(in the rows, 128 means zero)
Known rows, with every step that occurs
V, B, G: [135 112 111 128 128 139 135 158 123 119 110 134 131 125 127 119 124 125
 134 137 128 119 146 118 130 132 162 138 125 137 111]
P, S, L, W: [117 141 100 129 119 112 115  66 136 126 122 116 129 142 140 124 106 130
 128 136 132 122 132 132 103 123 141  98 127 140 126]
V, K, J, P, S: [132 123 134 122 109 129  98 115 128 146 127  95 133 118 146 148 118 141
 182 103 128  98 111 138 128 133 172 139 120 146 145]
V, K, J: [128 142 134 130  98 131 110 126 119 121 126  90 149 113 138 154 123 134
 170 105 141 104 134 128 126 131 154 129 125 137 128]
G, P, J: [138 114  70 118 125 115 132 144 110 135 129 125 127 119 147 135 127 137
  93  99 122 110 123 134 125 122 121 128 125 128 130]
W, P: [134 116 102 126 123 119 123 134 117 133 122 135 119 144 123 130 136 119
 105 120 123 128 123 136 145 132 126 127 124 132 141]
W, P, J, K, V, B: [139 105  28 133 122 134 124 147 108 104 127 120 128 123 126 154 140 138
 128 140 134 115 125 133 154 133 134 134 135 142 138]
W, P, J: [139 108  66 121 113 113 125 126 104 133 129 122 127 130 127 146 120 129
  92 116 129 108 123 145 122 130 112 123 122 133 129]
K, V, B, G: [134 124  94 133 143 149 131 159 111 107 113 130 124 125 131 123 137 130
 147 154 134  88 149 107 133 131 155 129 135 138 122]
S, P, J, K, V, B: [142 115  50 129 140 140 131 136 104  98 144 125 143 111 127 144 141 150
 129 124 141 115 122 133 154 132 150 146 143 136 138]
B, V, K, J, P: [127 142 143 125 130 143 109 148 102 121 137  97 132 118 125 155 123 141
 139  80 142  83 127 138 135 131 174 123 134 142 138]
S, P, J: [140 120  79 116 128 121 132 116  99 127 148 126 142 116 129 134 127 140
  94  97 134 107 117 142 119 128 122 141 129 129 129]
N, P: [127 127  79 130 126 126 130 131 133 121 137 128 117 119 126 126 134 126
 112 121 118 111 120 133 142 123 144 148 135 131 135]
S, L: [122 138 111 131 115 120 131 113 128 120 128 135 129 137 130 127 119 138
 141 131 129 140 133 124 113 122 147 108 136 129 118]
K, J, P, G: [137 123  70 121 112 124 107 131 113 126 122 112 131 111 122 125 110 141
 131 104 134 109 116 130 112 124 128 150 138 136 126]
W, P, G: [135 108  67 120 118 115 119 132 104 124 113 128 118 121 123 117 131 123
 100 125 128 118 129 132 127 134  99 140 126 133 142]
P, S: [128 118 113 123 122 122 120 104 138 140 129 117 122 125 140 129 129 130
 149 144 120 124 117 131 119 134 130 141 120 132 137]
B, V, K, J: [125 153 143 129 122 140 115 135 100 112 134  78 142 105 128 163 126 136
 144  98 144  89 136 130 122 138 159 114 131 140 128]
K, V, B, G, P: [142 117  76 128 152 142 134 182 107 116 108 138 115 130 146 113 148 130
 132 132 127  91 145 105 145 129 161 139 135 133 133]
W, P, S, L: [129 115  70 122 103 106 118  94 125 134 126 132 115 151 135 128 127 131
 135 143 120 131 119 133 119 130 151 120 125 139 138]
J, P: [130 119 136 126 142 132 122 139 125 141 128 145 119 137 127 122 123 132
 119 115 123 129 116 135 141 124 140 132 129 131 133]
B, G, P, S, L: [128 117  52 116 130 112 129 130 120 141 114 131 119 143 163 109 130 136
 134 119 122 121 126 118 110 128 172 138 130 137 134]
G, P, S: [134 113 100 118 132 113 126 129 133 147 124 128 114 132 153 120 140 129
 130 123 111 123 114 129 137 130 138 141 122 131 149]
S, L, W: [115 153 122 135 129 118 121  91 129 111 120 127 134 145 131 123 106 129
 111 118 139 126 142 125 111 118 137  85 133 134 119]
P, J, K, V, B: [134 117  56 135 124 141 127 140 122 101 132 114 136 101 133 152 131 146
 155 149 138 115 129 126 142 128 135 134 141 137 127]
L, W: [121 145 138 132 142 126 121 111 130 121 118 120 134 138 127 125 117 120
  98 119 137 113 137 131 127 124 115 105 126 131 128]
V, B: [137 119 132 132 120 134 134 143 135 118 120 136 127 123 120 128 125 126
 143 146 119 140 140 126 142 126 147 132 127 133 117]

Rows
[119 142  96 131 119 109 118  96 114 114 115 135 124 163 124 125 112 121
  89 117 135 125 140 135 127 121 134  89 130 137 129] | S, L, W, P
[130 125  96 141 134 148 127 146 132  97 125 128 126 118 126 136 143 139
 161 157 134 135 131 118 157 130 152 138 141 135 135] | J, K, V, B
[130 135 145 128 110 134 105 145 117 132 126 106 139 121 134 146 120 141
 167  90 137  99 123 136 141 128 171 130 126 139 135] | V, K, J, P
[124 126  48 132 136 135 122 124 116 112 140 102 138 108 140 154 134 150
 141 130 145 104 116 129 126 129 117 125 141 132 137] | P, J, K, V
[137 127 120 137 137 143 128 144 121 106 123 128 117 122 122 132 136 130
 157 160 125 107 139 115 144 127 142 121 134 132 127] | K, V, B
[125 116  65 127 118 125 127 122 127 123 137 111 146 109 136 146 123 144
 122 116 139 138 117 141 127 130 123 136 133 133 125] | P, J, K
[130 115  22 129 126 128 118 127 103 115 135 110 127 126 132 154 140 140
 114 122 142 102 114 138 142 134 113 129 139 135 148] | W, P, J, K, V
[129 136 114 122 131 137 104 152  90 112 124  90 132  92 125 142 116 142
 141  82 145  75 132 131 119 132 146 130 137 144 138] | B, V, K, J, P, G
[142 105  59 123 150 134 126 157 116 129 108 127 107 125 153 117 146 130
 149 152 117  86 134 108 139 134 168 150 129 140 144] | K, V, B, G, P, S
[130 122  22 128 148 129 126 151 108 117 134 114 127 115 151 148 143 148
 118 107 137 110 114 126 144 126 123 135 142 129 150] | G, P, J, K, V
[132 114  61 120 131 124 131 124 109 120 149 122 154 115 132 138 138 148
 104  92 142 135 109 146 137 133 137 152 137 132 140] | S, P, J, K
[137 107  61 120 120 118 135 146 126 128 107 143 119 138 157 108 125 134
 148 136 114 127 139 115 124 127 194 136 128 143 123] | V, B, G, P, S, L
[137  98  29 122 127 131 138 179 118 123 113 134 140 109 151 130 133 140
 110 107 131 126 135 127 151 128 164 160 130 139 123] | V, B, G, P, J, K
[125 126  56 127 109 114 126  91 142 126 141 122 114 125 139 124 125 135
 142 139 111 120 113 133 117 122 166 143 136 140 136] | N, P, S, L
[141 112  38 132 136 133 132 160 116 106 125 124 126 102 146 147 142 146
 134 127 130 121 126 126 157 125 141 137 140 135 140] | G, P, J, K, V, B
[131 123  74 124 125 111 116 105 107 126 121 118 134 140 130 143 113 122
  66 103 136  93 134 147 124 125  99  99 121 137 129] | L, W, P, J
[128 114   4 123 151 134 128 156  97 123 122 113 132 117 159 138 144 148
 112 102 146  89 122 120 132 131 138 146 141 134 142] | B, G, P, J, K, V
[145 102  54 117 128 127 140 173 107 127 111 136 133 112 149 126 123 132
 101 110 123 103 142 123 126 125 154 142 122 136 114] | V, B, G, P, J
[125 134  55 127 109 104 120  91 104 120 123 122 135 149 132 139  99 131
  76 105 139 107 138 142 106 118 119  81 127 140 118] | S, L, W, P, J
[124 143  84 127 109 113  99  70 133 131 129 107 131 148 137 133  95 143
 134 108 133 112 115 136 103 118 165 107 133 146 125] | K, J, P, S, L, W
[128 130 137 121 127 137 103 126 108 137 137  84 125 111 136 156 124 142
 162  98 133  82 116 142 128 137 175 132 128 148 146] | B, V, K, J, P, S
[121 139  87 125 132 105 120  89 131 132 114 127 119 145 154 116 120 130
 115 114 122 124 127 129 120 118 148 106 128 135 139] | G, P, S, L, W
[130 110  43 123 129 118 131 148 122 131 130 124 137 113 150 141 134 145
 106  96 131 137 114 139 144 126 132 145 133 131 138] | G, P, J, K
[130 110  33 133 132 148 131 157 108 103 121 113 141 105 137 142 130 146
 142 142 145  93 136 118 130 134 152 139 139 143 120] | P, J, K, V, B, G
[134 117  97 122 111 124 104 106 133 147 135 104 124 128 131 136 117 143
 149 116 122 111 100 138 120 129 157 151 129 140 134] | K, J, P, S
[133 113  48 131 155 145 133 185 113 109 111 136 124 124 145 122 156 135
 139 129 134 116 135 109 164 132 171 158 141 137 143] | J, K, V, B, G, P
